In the rows, zero is written as 128.
Known rows, with every step that occurs
C -> Q: [137 196 135 103 186 152 112 120 171 145 114 128 117 143 147 139 142 113
 122  86  82  68]
P -> H -> C -> Q -> L -> W: [112 127 124 102 144 178 121 117 166  99 153 129 101 129 116 155 124 103
 125 109 124  96]
P -> H -> C -> Q -> L: [147 186 123  99 150 170 113 129 151 116 134 142  92 118 151 151 145  71
 144 117 100  85]
C -> H -> D -> Q: [102 125 124  98 162 114  86 115 150 151 114 127 134 170 136 139 131 155
 106  49  84  82]
W -> L -> Q -> D -> H: [149 132 138  94 134 119 142 121  83 156  96 154 117 117 174 141 105 124
 140 125 145 106]
L -> Q -> D: [125 106 121 105 166 133 138 113  95 142 116 155 122  96 177 156 121 135
 155 107 105 113]
W -> D -> Q -> L: [153 119 111  97 158 130 118 115 124 139 127 179 104 117 146 140 132 128
 144  67 105  97]
Q -> D: [133 122 119 108 181 132 134 115 148 134 120 147 113  94 180 142 134 113
 146  86 120 110]
D -> Q -> L -> W: [ 98  54 108 106 147 152 129 109 129 115 142 155 105 136 128 143 114 138
 115  82 122 108]
F -> D -> H -> C -> Q -> L: [158 200 130  96 127 154 121 133 140 116 107 131  98 116 147 144 128  64
 126 133  87  88]
H -> D -> Q -> L -> W: [ 90  46 113 104 139 146 122 110 128 114 143 140 117 140 117 156 114 131
 118  78 102 112]
P -> H -> C: [116 205 119  89 159 154  90 132 206 104 140 139  82 114 143 107 161  90
 102  91 129  88]
C -> H: [136 159 124 107 144 149 107 113 178 143 129 147 112 141 185 141 144 137
 116  54 125  72]
C -> Q -> D: [144 163 136 108 201 138 132 118 154 145 110 126 125 113 162 157 128 112
 153 104 102  95]
C -> H -> D: [116 152 129 101 131 132  95 120 163 145 135 118 131 141 155 156 142 121
 124  46  83  83]
P -> H -> D -> Q: [ 86 143 117  91 176 119  85 114 171 147 130 140 118 157 109 118 132 130
 104  51  85  83]
Q -> D -> H: [142 161 127 101 169 113 144 121 143 154 113 141 100 123 190 122 115 110
 121 111 160 108]
D -> H -> C -> Q: [147 231 145  95 172 138 106 136 179 131 103 101 104 151 147 127 139  97
 102 130 115  77]
Q -> L -> W -> D: [144 110 130  97 145 140 126 115 170 119 158 162 114  97 116 147 120 141
 145  55 131 102]
D -> H -> C -> Q -> L: [160 181 126 101 142 153 125 135 129 124 113 131  92 130 171 150 135  74
 133 137 105  92]
L -> Q -> D -> H -> C: [136 163 133  93 148 120 122 137 130 123 108 121 100 115 173 128 130 110
 116 149 142 116]

Rows
[153 151 141  88 128 122 119 139 112 118  94 128 110 109 160 133 131 107
 128 141 144 112] => W -> L -> Q -> D -> H -> C
[134  97 135  89 103 150 115 121  77 136 104 177 127 110 144 148 130 138
 142  84  85  84] => W -> L -> Q
[156 165 120 104 146 165 118 133 133 113 117 136  97 116 166 157 145  76
 141 118  85  91] => H -> C -> Q -> L
[119  86 103 101 143 134 115 121 101 138 124 159 111 136 151 150 132 104
 135  75  73 105] => H -> D -> Q -> L
[125 124 130 103 136 160 133 124 145 106 134 115 104 139 129 153 115 105
 116 128 131 103] => D -> H -> C -> Q -> L -> W
[117 111 132  93 192 113 101 108 177 138 130 154 126 140  91 119 118 181
 105  46 125  91] => L -> W -> D -> Q
[144 252 151  91 157 135 103 135 189 119  99 101 110 136 123 119 131  89
  94 127  96  74] => F -> D -> H -> C -> Q
[155 162 134  88 134 124 116 138 173 107 131 130  94 115 135 126 130 111
 113 113 163 110] => Q -> L -> W -> D -> H -> C
[156 148 141  93 152 143 113 126 178 107 147 135 120 103  98 154 126 134
 145  82 125  96] => H -> C -> Q -> L -> W -> D
[105  63 108 108 130 167 136 115 138 108 150 150 102 118 145 153 121 115
 125  82 124 109] => Q -> L -> W
[148 181 139 105 200 138 122 128 161 125 104 111 125 109 155 153 139 101
 146 126 108 102] => H -> C -> Q -> D
[150 194 141 103 185 120 142 121 148 161 105 122 112 136 175 134 112 110
 127 121 145  95] => C -> Q -> D -> H
[157 175 145  92 150 125 134 120 163 148 135 138 108 135 124 137 104 132
 125  96 157  91] => C -> Q -> L -> W -> D -> H
[138 191 126  92 146 125 108 141 176 116 113 120  87 132 169 105 147  95
  90 118 146 101] => D -> H -> C
[ 95  56 117 107 130 149 118 108 130 121 143 133 124 151 124 163 111 143
 120  72 112 103] => C -> H -> D -> Q -> L -> W
[177 191 136  96 145 144 121 135 142 129 120 138  99 118 150 150 135  90
 147 122 116  90] => W -> D -> H -> C -> Q -> L
[ 92 171 120  90 149 137  94 122 184 137 155 135 112 127 124 131 144  91
 122  48  83  85] => P -> H -> D
